Each row was made from one small tree. Brackets hold a mark, then the marks that hang from it, in the order of their numbers. Every link used is in the known rows. Write each row's tree.
Known rows:
[Q580 Q143 Q328 [Q588 Q105 Q660]]: [ 3.215  0.177 -1.179 -1.844  0.770 -2.376  1.481 -1.959  0.549  3.231
  0.671 -1.706  4.972 -2.347  2.533  1.615  1.863 -0.841 -1.296  2.757
  1.875 -0.266  0.579 -2.344  0.923 -0.532  2.174  1.038  3.575  1.754
  3.500  0.736  1.133  0.284  2.620 -3.029 -0.929]
[Q143 Q580]: [-0.871 -0.246 -1.501 -0.898  0.666  0.720 -1.057  1.234 -4.709 -4.288
 -0.231 -2.572 -0.002 -2.333 -3.048 -1.726  0.796 -0.814  2.936  0.639
 -0.110 -1.186 -0.067  0.185 -0.366  1.818  2.643 -0.696  0.756  0.759
 -1.066  0.357 -0.789  2.591  1.397 -2.550 -0.934]
[Q660 [Q588 [Q580 Q143]]]: [ 0.968  3.359  0.083  0.323 -0.056  0.883 -1.800  1.205 -4.316  1.598
  1.335 -3.747 -1.614  5.293 -2.423  2.590  0.384 -0.912  0.548  1.837
  2.821 -1.069 -2.097  1.334 -0.355 -1.773  4.031  0.756  0.628  3.183
 -1.202 -2.913  0.368  0.528  1.601 -1.929 -1.997]
[Q143 [Q580 Q328 Q588]]: [ 0.596 -1.963 -1.153 -2.257  1.729  0.375 -0.333  0.773 -1.900 -2.832
  0.123 -1.548  0.147 -5.851 -0.929 -3.236  0.974 -0.007  2.427  1.238
  2.446 -1.710  0.030 -1.936 -0.225  0.683  1.837 -0.405  3.211 -0.692
  1.455  0.049  0.468  1.913  1.647 -2.737 -1.058]
[Q660 Q143]: [-0.315  2.496  1.136 -0.812  0.234  2.105 -1.918  0.199 -0.180 -1.829
 -0.660 -2.181 -1.477 -2.029  0.663 -0.054  0.777  0.563  2.662 -0.761
 -3.695 -0.390 -0.442  1.666 -0.500  2.873  0.878 -0.908  1.914  0.528
 -2.233 -0.170 -0.973  2.433  0.886 -2.237  0.033]
[Q328 Q105]: [-0.344  1.215 -0.804  0.710 -0.040  0.956 -0.243  2.367 -3.817 -1.926
 -0.179 -4.117  1.315 -1.886  0.040 -0.396  0.227 -0.997  1.800  0.046
 -2.238 -0.227  0.016 -2.495  0.038  3.997  3.130  1.362  0.709 -2.084
 -0.379 -0.226 -1.118  2.333 -0.349  0.600 -0.587]
[Q588 Q580]: [ 0.322  2.839 -0.128  0.502  0.629  2.006 -2.228 -1.148 -3.844 -1.427
  2.345 -1.760 -0.524  4.366 -0.858  0.574  0.298 -0.522 -0.384  1.015
 -0.101 -0.640 -1.203  0.523  0.609  1.084  4.231 -0.531  0.435  1.141
 -1.858 -2.330  0.744  1.752  1.077 -0.654 -2.086]
[Q660 Q588]: [ 0.780  2.817 -0.102 -0.073  0.748  1.110 -2.148  4.196 -1.228 -1.300
 -1.090 -3.457 -1.111  2.317 -4.097 -1.585  0.581 -0.939  2.039  0.658
  1.684 -0.613 -0.580  0.703 -1.171  0.687  2.772  0.615  0.929  0.109
 -0.077 -1.853 -0.769  1.725  0.111 -1.330 -0.969]
[Q105 [Q328 Q580]]: [ 0.893  0.440  0.036  0.843  0.538  1.958 -2.371  0.446 -0.095 -4.833
 -2.472 -1.159 -0.696  2.782 -0.543 -2.197  0.345  0.264  2.464 -0.016
 -3.122 -0.143  0.481 -0.780  0.008  2.911  2.604 -1.690 -0.813 -0.125
 -3.523 -2.584 -0.597  2.302 -2.761 -1.075 -1.899]
[Q328 [Q105 [Q588 Q660]] [Q580 Q143]]: [ 1.438 -0.300 -3.150  1.074 -0.807 -0.431  1.431 -0.802 -3.999  0.886
  1.308 -0.688 -1.904 -0.277  0.839  2.447  0.041 -0.359  1.961  1.332
 -2.121 -0.768  0.816 -3.584  0.523  2.007  2.695  0.612 -0.762  2.041
  0.850 -3.143 -1.518  2.585 -1.055  2.616 -1.612]
[Q660 Q143 [Q588 [Q580 [Q328 Q105]]]]: [ 1.451  2.805  3.917 -0.873 -0.091  2.049 -3.079  2.261 -1.193  0.522
  0.025 -2.769 -3.333 -2.995  1.502  0.951 -0.046  0.433  1.210 -0.099
 -2.500 -0.593 -1.991  0.586  0.021  0.631  0.061  1.932  1.278 -0.462
  0.945 -2.217  0.010  0.596  0.790 -1.035 -0.824]
[Q105 Q328 [Q588 [Q660 [Q143 Q580]]]]: [ 0.363 -1.154  1.373 -0.795 -0.700  1.972 -1.044 -0.535 -2.727 -5.229
  0.565  3.077  1.002  0.913 -0.177 -0.363  0.538  2.858  0.336  0.225
 -2.228 -0.490  1.996  1.384  0.540  2.448  2.003 -1.975 -1.296  2.316
 -1.926 -1.343 -1.507  2.337 -0.733 -0.107 -1.197]
[Q580 Q143 Q328 [Q588 Q105]]: [ 2.548  0.580 -0.669 -0.978  0.411 -1.665  0.554 -0.398  0.908  1.821
  0.190 -3.349  4.656 -3.483  1.894  0.619  1.191 -1.740 -0.149  1.529
  1.737 -0.409  0.041 -2.508  0.453 -0.303  1.803  0.413  3.448  0.658
  2.525  0.926  1.078  0.325  1.897 -4.417 -1.063]
[Q580 [Q328 [Q105 Q588]]]: [ 1.095 -0.205  0.120  0.530 -0.101  0.816 -1.018  2.324 -1.493 -1.701
  1.395 -0.049  1.039 -4.171  0.714  0.197  0.703 -0.915  1.126 -0.725
 -2.884 -0.303  0.964 -4.326  0.794  4.236  1.659  0.783  0.178 -2.753
  2.337 -1.346 -0.703  2.584 -0.285  0.059 -1.127]
[Q588 Q105 [Q580 Q143 Q328] Q660]: [ 3.239  1.809  0.971 -1.138  0.059 -1.424 -0.638 -3.909 -3.015  3.029
  3.017 -0.665  4.546  2.149  2.528  4.799  1.875 -1.423 -3.273  1.789
 -1.032  0.024 -0.517 -0.971  2.272 -1.010  2.088  1.483  0.641  3.662
  1.946 -0.546  1.879  0.000  3.794 -3.410 -1.754]
[Q588 Q580 Q660]: [ 1.311  2.593 -0.436 -0.497  0.925  1.297 -1.249 -3.153 -4.379  0.365
  3.112  0.153  0.467  5.670  0.003  1.816  1.162  0.071 -1.892  2.078
  0.929 -0.327 -0.553  0.744  1.210  0.424  4.266  0.571  0.146  2.819
 -1.287 -2.765  0.899  1.883  2.015  0.438 -1.933]
[Q328 [Q580 [Q588 Q660]]]: [ 2.146  0.576 -3.118 -0.786  2.050  0.502  0.815 -1.728  0.111 -0.164
 -0.351 -0.956 -2.568  1.003 -0.447 -3.075  0.381  0.825  2.095  2.781
  1.542 -0.953  0.259 -1.470 -0.821  0.057  2.617 -0.775  2.524  0.894
 -0.478 -3.195 -0.111  2.620 -0.657  2.013 -2.052]
[Q105 Q328 [Q588 [Q580 Q143] Q660]]: [ 1.659  0.693  0.187  0.782 -1.207  1.163 -0.767 -2.665 -5.341 -1.517
  3.731  2.469  2.297  8.366  0.793  4.127  0.628  1.798 -2.878  1.577
  0.521 -0.377  1.218  0.259  1.951  0.815  5.651 -1.208 -2.347  4.440
 -2.487 -3.271  0.121  1.255 -0.306  0.701 -2.968]

Which tree is each row?
[ 2.443  1.010  0.430 -0.415  0.460  1.345 -1.376 -3.014 -3.295 -0.165
  4.697  4.336  0.348  3.177 -0.087  1.899  1.151  0.130 -2.127  0.965
 -0.189 -0.598  0.556 -1.404  1.809  0.996  3.264 -0.079 -0.559  1.858
  1.527 -3.933  0.837  2.215  1.615  0.822 -2.255]  [Q105 [Q588 [Q580 Q328] Q660]]
[-0.025  0.312  0.084 -2.632  0.660  0.999 -0.243 -1.479 -3.184 -1.794
  0.398 -0.536 -1.104 -3.087 -0.276  0.024  1.594  1.023  2.030  1.019
 -2.291 -0.952  0.312  1.941 -0.046  1.447  1.248 -0.229  1.262  2.454
 -0.871  0.155 -1.103  2.327  2.277 -1.672 -0.160]  [Q588 [Q660 [Q143 Q580]]]
[ 2.151 -0.545 -0.918  1.002  0.083  1.558 -1.191 -0.924 -1.510 -4.004
  0.055  3.490 -0.973  5.220 -0.872 -1.257  0.513  1.897  0.284  1.021
 -2.122 -0.099  1.968 -1.167  0.578  2.619  2.861 -1.950 -2.079  1.400
 -1.797 -4.030 -0.900  2.908 -2.585  2.041 -2.773]  [Q105 [Q328 Q580] [Q588 Q660]]
[ 1.069  0.323  3.599 -1.006 -0.401  0.672 -2.961  4.267 -1.762 -4.968
 -3.446 -3.289  1.498 -2.140 -2.588 -2.158 -0.851  0.687  1.898  0.033
 -2.770 -0.197 -0.224  3.337 -1.006  0.294 -0.491 -0.522  0.532  0.699
 -1.656  1.107 -1.432  0.282 -0.146 -3.498 -0.681]  [Q660 [Q143 Q580] [Q588 [Q105 Q328]]]
[ 1.662  0.758 -0.022  0.916  0.596  0.536 -0.607  1.379 -0.037 -3.499
 -1.164 -2.818  5.723  1.639 -0.815 -3.165 -0.693  0.351 -0.997  1.438
  0.999  0.585  1.111 -0.457 -0.330  1.251  3.322 -1.332  2.108 -1.310
 -1.349  0.310  0.138  1.034 -1.130 -0.742 -1.816]  [Q580 [Q588 [Q105 Q328]]]
[ 1.055  0.760  0.836 -2.004  0.462 -0.302 -0.056 -1.150 -2.670 -1.933
 -0.110 -1.033  3.104 -3.428 -0.786  0.080  0.688 -0.222  0.292  0.808
 -3.951  0.011  0.693  1.838  0.059  0.927  0.118  0.206  1.554  2.296
  0.187  2.011 -0.819  1.345  2.636 -1.887 -0.004]  [Q588 Q105 [Q660 [Q143 Q580]]]
[ 1.254  3.108  1.340 -1.498  0.450  1.986 -1.603 -3.523 -2.792  0.688
  2.634  0.566 -1.851  2.991  1.738  2.164  1.003  1.379 -0.965  1.445
 -2.075 -0.444 -1.041  2.553  0.875  0.692  2.386 -0.067  0.911  3.367
 -1.977 -2.339  0.379  1.782  2.314  0.143 -1.047]  [Q588 Q580 [Q660 Q143]]
[-0.391 -1.469  1.233 -1.370 -0.381  1.596 -0.859  1.525 -1.327 -3.567
  0.547 -0.299 -1.453 -9.046  1.271 -0.303  0.176  0.586  3.107 -1.457
 -4.242 -1.134  0.302 -1.483  0.216  3.112 -0.840 -0.097  0.704 -0.968
  0.787  0.197 -1.553  2.424  0.671 -1.222 -0.235]  [Q660 [Q143 [Q580 [Q328 [Q105 Q588]]]]]
[ 2.279  0.521  0.685 -2.983  1.400  0.849  0.021 -1.159  3.156  1.192
  0.283  0.563 -0.414 -5.003  3.422 -1.624  1.878  1.424  0.281  1.865
 -0.097 -0.747  0.302 -0.758  0.220  0.879  0.553  0.216  3.804  0.309
  1.917 -0.919  0.517  1.670  1.786 -1.194 -0.270]  [Q580 Q328 [Q588 [Q660 Q143]]]
[ 0.564 -0.783  1.019 -2.987  0.356  0.520 -0.060 -0.329 -2.403 -1.022
 -0.154 -0.708 -0.492 -8.016  2.205  0.248  1.892  0.774  2.092  0.476
 -4.165 -0.836  0.360 -0.642  0.808  2.685 -0.244  1.536  1.370  0.387
  1.413  0.604 -0.987  2.016  1.835 -1.679  0.254]  [Q588 [Q660 [Q143 [Q580 [Q328 Q105]]]]]
[ 2.962  1.240  2.211 -0.685  0.042  0.498 -1.496 -1.596  0.949 -2.351
 -2.407 -0.153  1.917  1.279  1.774 -0.906  0.378  1.087 -0.290  0.736
 -6.410  0.866  1.031  1.286  0.435  1.805 -0.634 -1.149  0.384  1.558
 -2.070 -0.631 -0.774  1.319 -0.962 -0.913 -1.232]  [Q588 [Q105 [Q328 Q580]] [Q660 Q143]]
[ 3.336  0.979 -2.565 -0.152  1.851 -0.410  1.036 -1.881  0.971 -0.354
 -0.663 -1.059  0.151  0.237 -1.159 -3.683 -0.198 -0.313  0.269  2.492
  0.313 -0.332  0.323 -1.444 -0.460 -0.212  1.752 -0.304  2.689  0.814
  0.356 -1.569  0.302  1.546 -0.128  1.518 -2.048]  [Q328 [Q580 [Q588 Q105 Q660]]]
[ 1.255 -0.486 -1.849  0.463  0.242  0.875 -0.659 -0.620 -1.110 -2.050
 -2.174 -2.308 -0.399  2.447  1.003 -1.240  0.184  1.295  2.029  1.880
  1.463 -0.751  0.332 -0.928 -0.297  1.003  3.337 -1.932  1.007  1.321
 -3.334 -2.458 -0.233  1.735 -2.269 -1.265 -2.188]  [Q105 [Q328 [Q580 Q143 Q588]]]
[ 2.454  2.032 -0.082 -1.217  0.989  0.228  0.796 -1.086  1.749  0.487
  0.126 -1.346  2.840 -1.303  1.057 -1.427  0.165  0.785 -0.818  2.117
 -0.389  0.131  0.517  0.855 -0.467  0.236  1.410 -0.142  3.954  0.781
  0.807  0.654 -0.140  0.848  1.621  0.044 -0.565]  [Q580 [Q588 Q105 [Q660 Q143]]]
[ 2.027  2.258  2.055  0.957  0.022  0.543 -2.856  4.856 -1.213 -3.268
 -2.911 -3.517  4.179  3.909 -3.370 -1.977 -0.406 -0.856 -0.356  0.601
 -0.985  0.599  0.429  0.973 -0.521  0.875  2.133  0.250 -0.056 -0.708
 -0.525 -0.204 -0.632  0.516 -1.292 -2.069 -1.578]  [Q660 [Q588 [Q105 Q328]]]
[ 2.689  1.952  1.217  0.089 -0.795 -0.606 -0.803 -3.429 -5.537 -0.171
  1.965 -1.246  6.022  7.212  1.983  4.005  0.689  0.205 -3.963  2.298
 -0.163  0.670  0.356  1.054  2.009 -0.276  4.262  0.307 -0.663  4.316
 -1.724 -0.887  0.925 -0.163  1.459 -1.893 -2.247]  [Q588 [Q105 Q328] [Q580 Q143] Q660]
[ 0.422 -0.269  2.640 -2.156  0.037  0.868 -1.875  4.420 -1.558 -1.551
 -2.008 -3.434 -2.995 -8.682 -0.789 -1.443  0.635 -0.097  4.160 -0.128
 -2.400 -1.150 -1.003  0.356 -0.918  1.176 -1.426  1.902  1.342 -0.859
  1.934 -0.005 -1.366  1.229  0.933 -2.935  0.239]  [Q660 [Q143 [Q580 [Q328 Q105]]] Q588]
[ 2.207 -1.797 -1.117 -2.602  1.704 -1.343  0.727 -0.268 -1.038 -1.712
  0.322 -0.800  3.998 -5.594 -0.710 -2.751  1.011 -0.449 -0.317  2.428
  1.491 -0.805  0.967 -1.530  0.467 -0.319  1.259  0.696  3.071  0.052
  3.081  1.401  0.655  1.243  2.434 -2.072 -1.089]  [Q143 [Q580 Q328 [Q588 Q105 Q660]]]
[ 1.561  0.656  3.219 -2.106  0.471 -0.071 -2.490  3.584  0.529 -2.194
 -1.889 -2.685  0.291 -7.148 -2.418 -1.775 -0.016 -0.523  2.560 -0.531
 -3.162 -0.562 -1.002  1.839 -0.674 -0.332 -2.367  0.811  1.776  0.078
  1.382  1.302 -0.648  0.281  1.827 -4.731 -0.327]  [Q660 [Q143 [Q580 Q328]] [Q588 Q105]]
[ 1.611  0.690 -0.719  0.624 -0.389 -0.725  0.216  0.163 -1.506 -1.316
 -0.283 -4.182  5.912  1.995  1.138  0.169 -0.070 -0.056 -0.574  2.082
  1.718 -0.013  0.737 -0.711  0.031  0.221  3.858 -1.053  2.273  1.010
 -1.168  1.173  0.237  0.079 -0.374 -2.461 -1.709]  [Q580 Q143 [Q588 [Q105 Q328]]]
[ 1.919 -0.105 -3.373 -0.135  1.299  0.089  1.736 -0.739 -1.065 -0.042
 -0.407 -2.740 -2.363 -1.965  0.886 -2.897 -0.306  0.596  2.058  2.856
 -0.029 -0.749  0.385 -3.478 -0.634  1.490  2.622  1.000  2.235 -1.198
  0.500 -2.416 -0.752  2.440 -1.056  4.121 -1.402]  [Q328 Q105 [Q580 [Q588 Q660]]]
[ 2.844  0.605 -3.058 -0.501  1.054 -1.617  1.710 -2.678 -0.053  1.707
 -0.243 -2.448  0.776  0.893  0.301 -0.591  0.239 -0.271  0.655  3.075
  0.970 -0.523  0.196 -1.384 -0.140 -1.487  2.349 -0.399  2.693  3.128
  0.475 -1.481  0.289  0.904  0.866 -0.233 -1.947]  [Q328 [Q580 Q143 [Q588 Q105 Q660]]]
[ 0.836 -0.059 -2.051  2.099 -0.045  1.267 -0.009  1.466 -2.838 -2.808
  0.409 -0.570 -2.913 -1.379 -0.927 -1.284 -1.112 -0.378  2.991 -0.630
 -3.762 -0.593  0.291 -3.806 -0.515  3.239  1.934 -0.179 -0.780 -1.226
 -0.471 -3.085 -1.508  3.148 -2.526  3.268 -2.067]  [Q328 [Q105 Q588] Q580]
[ 2.905  2.674  1.825 -0.037 -0.017 -0.734 -2.361  1.216 -1.938  1.937
  1.113 -3.430  1.922  1.763 -0.955  2.317  0.406 -2.461 -1.194  1.364
  1.075 -0.301 -1.723  0.134  0.512 -1.815  1.455  1.626  0.665  2.388
  1.721 -1.566  1.295 -0.656  2.337 -4.171 -1.971]  [Q660 [Q588 Q105 [Q580 Q143 Q328]]]
[-0.744 -0.102 -0.199 -1.883  0.895  1.461 -0.130  0.300 -0.797 -2.771
 -0.171 -2.534 -1.609 -5.377 -0.432 -2.504  0.000  1.686  3.587  0.708
  0.315 -1.381 -0.519  1.368 -1.112  0.921  0.807 -1.526  3.466  0.709
 -1.667  0.625 -1.022  1.959  1.346 -1.660 -0.228]  [Q660 [Q143 [Q580 Q588]]]
[ 0.442 -0.053 -0.485 -0.849 -0.648 -0.489 -0.118  0.947 -2.617  1.198
  0.091 -3.936  1.125 -5.351  3.346  3.256  1.897 -1.579  1.770  0.276
 -2.259 -0.607 -0.228 -3.919  1.103  3.093  2.112  1.860  1.286 -0.377
  1.577 -0.054 -0.178  1.608  1.043 -3.342 -0.236]  [Q580 Q143 [Q328 Q105]]
[ 0.177  0.463 -2.590  1.008 -0.447 -0.089  0.300  0.164 -3.104  0.342
 -0.878 -4.166 -2.516 -1.795  1.243  1.111  0.122 -1.637  3.888  0.620
 -3.179 -0.721 -0.587 -3.127 -0.111  2.452  2.118  0.711  0.416  0.686
 -1.216 -1.334 -1.120  2.337 -0.730  0.090 -1.232]  [Q328 Q105 [Q580 Q143]]
[ 1.489  0.283 -1.473 -1.503  0.554 -0.376  0.218 -0.646  0.255  2.038
  0.445 -2.391  1.425 -3.548  2.517  0.654  1.823 -0.253  1.380  1.800
  2.858 -1.222 -0.184 -2.715  0.342  0.217  3.003  0.260  3.401  0.956
  1.423 -0.687  0.925  1.220  1.584 -3.806 -0.843]  [Q580 Q143 Q328 Q588]
[-0.385  0.914  1.493 -1.614  0.338  1.522 -2.358  3.277 -1.930 -2.294
 -1.636 -3.078 -3.319 -3.546 -3.240 -2.010 -0.105  0.434  4.118  0.177
 -0.416 -1.393 -0.944  3.044 -1.654  0.266 -0.087 -0.062  1.805  1.049
 -0.912 -0.173 -1.441  1.590  1.252 -3.180 -0.320]  [Q660 [Q143 Q580] Q588]
[ 1.063  0.623 -3.399 -0.066  0.947  0.132  0.737 -1.654 -0.822  0.750
 -0.404 -2.833 -2.704 -0.390  0.360 -1.085  0.140  0.006  3.237  1.924
  2.275 -1.452 -0.583 -1.648 -0.968 -0.393  3.125 -1.222  2.861  2.074
 -1.385 -2.346 -0.049  2.043 -0.115 -0.933 -2.058]  [Q328 [Q580 Q143 Q588]]
[ 2.204  2.894  2.348  1.069 -0.751  0.130 -2.570  1.998 -3.972 -0.697
 -0.247 -4.174  3.325  7.228 -1.690  1.913 -0.472 -0.567 -1.771  1.280
  1.386  0.142 -0.826  1.722  0.401 -1.291  3.149  0.503 -0.364  2.818
 -1.878 -1.405  0.536 -0.641  0.230 -2.935 -2.532]  [Q660 [Q588 [Q105 Q328] [Q580 Q143]]]
[ 2.185  0.814 -2.665  0.659  0.811 -0.762  0.842 -1.369 -0.003  0.423
 -0.913 -3.720  0.515 -0.465 -0.052 -0.829 -0.475 -0.978  2.001  1.856
  0.731 -0.660 -0.362 -1.746 -0.807 -0.916  2.290 -1.042  2.676  1.512
 -0.793 -1.005  0.273  1.047  0.155 -1.196 -2.001]  [Q328 [Q580 Q143 [Q588 Q105]]]
[-0.338 -0.537  1.696 -2.503  0.337  1.350 -2.006  0.169 -1.081 -3.200
 -0.816 -1.239 -2.010 -7.539  0.529 -0.643  1.615  0.345  3.476 -0.804
 -3.792 -1.269 -0.625  0.730  0.131  2.162 -0.711 -0.581  1.448  0.273
 -0.410  0.679 -0.584  1.953  2.049 -4.647  0.078]  [Q660 [Q143 [Q580 Q328]]]
[ 0.245  1.195 -0.991  2.079 -1.317  0.857  0.216  0.026 -6.985 -0.538
  3.639 -1.334  0.299  1.835  0.884  3.661 -0.697 -0.184 -0.033  0.487
 -0.158 -0.678 -0.284 -2.564  0.974  2.193  4.708  0.314 -0.417  1.053
 -0.559 -2.263 -0.579  1.704 -0.082  1.779 -2.102]  [Q328 [Q105 [Q588 [Q580 Q143]]]]
[ 1.477  1.415  2.368  0.095 -0.731  2.752 -1.963 -2.595 -2.486 -2.829
  2.893  3.912  0.406  5.670  1.761  1.635 -0.099  3.003 -2.463  0.670
 -2.481  0.033  0.796  1.898  1.554  1.618  3.001 -1.765 -1.814  2.739
 -3.071 -3.294 -0.219  1.934 -0.664  1.292 -2.289]  [Q105 Q328 [Q588 Q580 [Q660 Q143]]]
